Every row comes from one small tree of marks. The marks that hang from a mark follow it in brackets, in the order of their numbers. Every link used is in the known rows. Which tree was each row made from?
(in the rows, 128 means zero)
Known rows:
k_316(k_648(k_81(k_208(k_730)))): [121 111  87 130 163 131 163  97 143 125 126 131 125  94 114  73  78 174
 124  92  78]
k_625(k_730): [125 125  99 146 184 123 139 117 142 120 119 120 160 111 100  98  76 170
 126 113 124]
k_301(k_6 k_791): [121 120  86 153 156 124 149  58 170 110 130 109 131 117 102  95 111 173
 111 113  96]
k_648(k_81(k_208(k_730))): [124 114  96 131 147 129 159  85 136 112 130 125 136  79 108  81  84 190
 130 111  90]
k_6(k_301 k_648(k_81)): [122 109  82 142 160 132 186 116 161 105 126 152 139 108 106  76 106 181
 135  89 117]
k_81(k_648): [123 119  88 142 159 127 174 109 147 124 132 145 132 101 111  90  93 173
 123  99 123]
k_6(k_301(k_401 k_791) k_648): [125  96  81 153 162 125 184  80 177  99 130 146 137 127 112  76 117 178
 125 103 128]
k_301(k_6(k_648) k_401): [138 109  78 141 155 121 170  71 181  99 128 121 138 129 107  89 113 168
 138 119 108]
k_81(k_208 k_625(k_730) k_648(k_6(k_301) k_316)): [ 96 137  91 127 131 134 193 110 176 118 126 167 117  80 128 101  82 203
 105  80  88]
k_81(k_208 k_625(k_730) k_648(k_6(k_301(k_401)))): [105 130  88 123 136 127 189  91 183 118 127 158 126  84 123  88  88 199
 115  90 103]
k_648(k_6(k_301(k_401 k_791)) k_81(k_625) k_316): [116 103 101 127 119 135 180  81 161 100 138 133 124 115 121 117 128 197
 124  94  71]
k_401(k_301(k_6(k_648(k_316)) k_791)): [116 113  83 158 154 134 188  64 178 106 126 138 126 109 104  88 116 168
 110 100 101]
k_401(k_301(k_6(k_648(k_316)))): [123 115  82 151 160 135 193  84 175 104 124 144 131 103 105  91 110 166
 122 101 109]
k_81(k_208(k_730(k_625)) k_648): [114 131  88 135 152 134 175 101 164 121 132 160 125  79 112  74  70 190
 117 104 104]
k_81(k_625 k_648): [126 130  98 133 151 140 175 106 146 124 141 155 129  95 110  95  96 171
 116  92 136]
k_208(k_730): [132 116 101 147 170 136 142  99 149 104 125 127 151 103 104  84  76 179
 124 123 121]
k_81(k_208(k_730) k_625 k_648(k_6)): [107 133  95 125 128 140 176  80 174 110 129 158 118  75 121  79  75 199
 105  93 100]
k_301(k_791): [121 110  98 155 166 126 148  73 142 112 133 121 137 112 105  95 104 171
 111 106 121]
k_6(k_301 k_648(k_81(k_208 k_625) k_316)): [115 116  87 134 141 140 200 110 158 103 134 167 120  90 119  88 106 193
 124  79 101]
k_730(k_208 k_625): [126 135  95 138 184 124 150 105 150 111 134 161 148  93  97 101  82 162
 124 101 126]
k_6(k_301 k_648(k_81(k_208))): [116 110  78 139 154 129 193 103 163 104 126 156 130  92 112  71 103 190
 131  85 109]
k_625(k_730(k_208)): [122 132  95 144 186 113 138 109 144 120 116 135 161  97  99  94  63 168
 121 112 119]

Write each row's tree:
[116 112  89 138 145 128 180 103 139 107 128 147 122  98 114  90  94 182
 126  87  92] -> k_6(k_648(k_81(k_208) k_316))
[116  97  89 144 152 121 168  70 179  94 127 127 139 121 117  98 118 187
 123 105 105] -> k_648(k_6(k_301(k_401 k_791)))
[ 98 139  96 126 131 131 180 104 164 121 126 158 117  83 125 104  76 196
 104  83  87] -> k_81(k_208 k_625(k_730) k_648(k_6 k_316))
[113  94  94 134 125 124 180  83 162 100 131 126 127 120 122 113 124 198
 130  99  61] -> k_648(k_6(k_301(k_401 k_791)) k_81 k_316)
[116 126  97 132 145 134 172 110 142 113 128 149 128  98 110  93  87 182
 122  85  97] -> k_6(k_648(k_81(k_208 k_625(k_730)) k_316))
[106 124  95 120 138 130 171  93 167 108 124 137 136  84 113  94  97 202
 124  87  83] -> k_648(k_6(k_301) k_81(k_208 k_625(k_730)))
[124 127 103 133 154 143 158  77 149 103 136 143 133  72 113  85  79 188
 112 108 124] -> k_81(k_208(k_730) k_625)
[117 113 100 126 135 128 162  81 171 109 128 123 144 117 109  98 113 192
 128 100  86] -> k_648(k_6(k_301(k_401 k_791)) k_81(k_625(k_730)))
[114 129  83 143 141 132 157  64 186 109 126 127 124 113  97  71  98 184
 114 104  73] -> k_301(k_6(k_648(k_81(k_208(k_730(k_625))))) k_791)
[129 106  79 149 148 119 163  46 185 102 130 114 130 137 105  84 120 170
 123 118  99] -> k_301(k_6(k_648) k_401 k_791)
[121 113  86 155 160 131 178  54 173 111 129 125 134 100 101  89 118 167
 112 110 109] -> k_401(k_301(k_6 k_791))
[116 112  83 153 145 134 190  65 173 110 127 134 125 107 102  86 118 171
 115  98  89] -> k_401(k_301(k_6(k_648(k_81 k_316)) k_791))
[121  95  84 154 153 128 191  88 172  97 132 150 129 129 119  90 119 183
 123 101 113] -> k_6(k_301(k_401 k_791) k_648(k_316))
[111 115  88 122 148 139 174  94 171 114 125 144 120  94 120  77  87 188
 118  79  70] -> k_316(k_648(k_6(k_301) k_81(k_208(k_730) k_625)))
[127 105  81 150 141 121 169  53 181 101 131 118 124 139 110  95 120 174
 121 116  86] -> k_301(k_6(k_648(k_316)) k_401 k_791)
[135 108  80 142 149 123 175  78 177  97 130 125 131 131 113 100 113 172
 136 118  96] -> k_301(k_6(k_648(k_316)) k_401)
[108 119  85 139 141 124 193  98 144 120 134 157 111  77 127  97  87 189
 113  92  96] -> k_81(k_208 k_648(k_316))
[114 115 101 125 128 140 180 109 156 100 133 143 128 103 120 119 116 196
 125  84  78] -> k_648(k_6(k_301) k_81(k_625) k_316)
[125  95  82 144 148 125 186  81 168 105 132 140 135 123 109  73 122 182
 133 100 108] -> k_6(k_301(k_401 k_791) k_648(k_81))
[106 118 100 125 128 133 163  97 156 101 127 136 125  93 117 106  87 202
 125  96  51] -> k_648(k_6 k_81(k_208(k_730(k_625))) k_316)
[118  96  93 129 130 125 183  99 159  97 129 131 132 115 123 116 120 197
 140 100  67] -> k_648(k_6(k_301(k_401)) k_81 k_316)
[122 105  79 141 126 118 176  44 175 105 133 116 116 123 113  90 121 183
 124 112  64] -> k_301(k_6(k_648(k_81(k_208) k_316)) k_401 k_791)
[123 123  81 148 156 129 168  96 173 101 124 133 129 120 108  99 101 173
 122 102  97] -> k_301(k_6(k_648(k_316)))
[102 123  98 121 127 133 180 105 161 106 126 144 127  87 122 112  97 207
 120  84  64] -> k_648(k_6(k_301) k_81(k_208 k_625(k_730)) k_316)
[121  99  88 139 157 122 172  86 176  92 126 132 144 116 118 102 113 186
 133 105 111] -> k_648(k_6(k_301(k_401)))
[125 101  91 140 135 136 194  88 163 104 139 151 125 122 116  91 125 186
 126  94 101] -> k_6(k_301(k_401 k_791) k_648(k_81(k_625) k_316))
[101 108  77 136 132 117 197  67 181 110 129 151 114  89 128  82 104 200
 114  92  90] -> k_81(k_208 k_648(k_6(k_301(k_401 k_791))))
[112 128 100 130 132 140 180 109 158 113 135 158 119 104 122 113  98 183
 110  83 105] -> k_81(k_625 k_648(k_6 k_316))
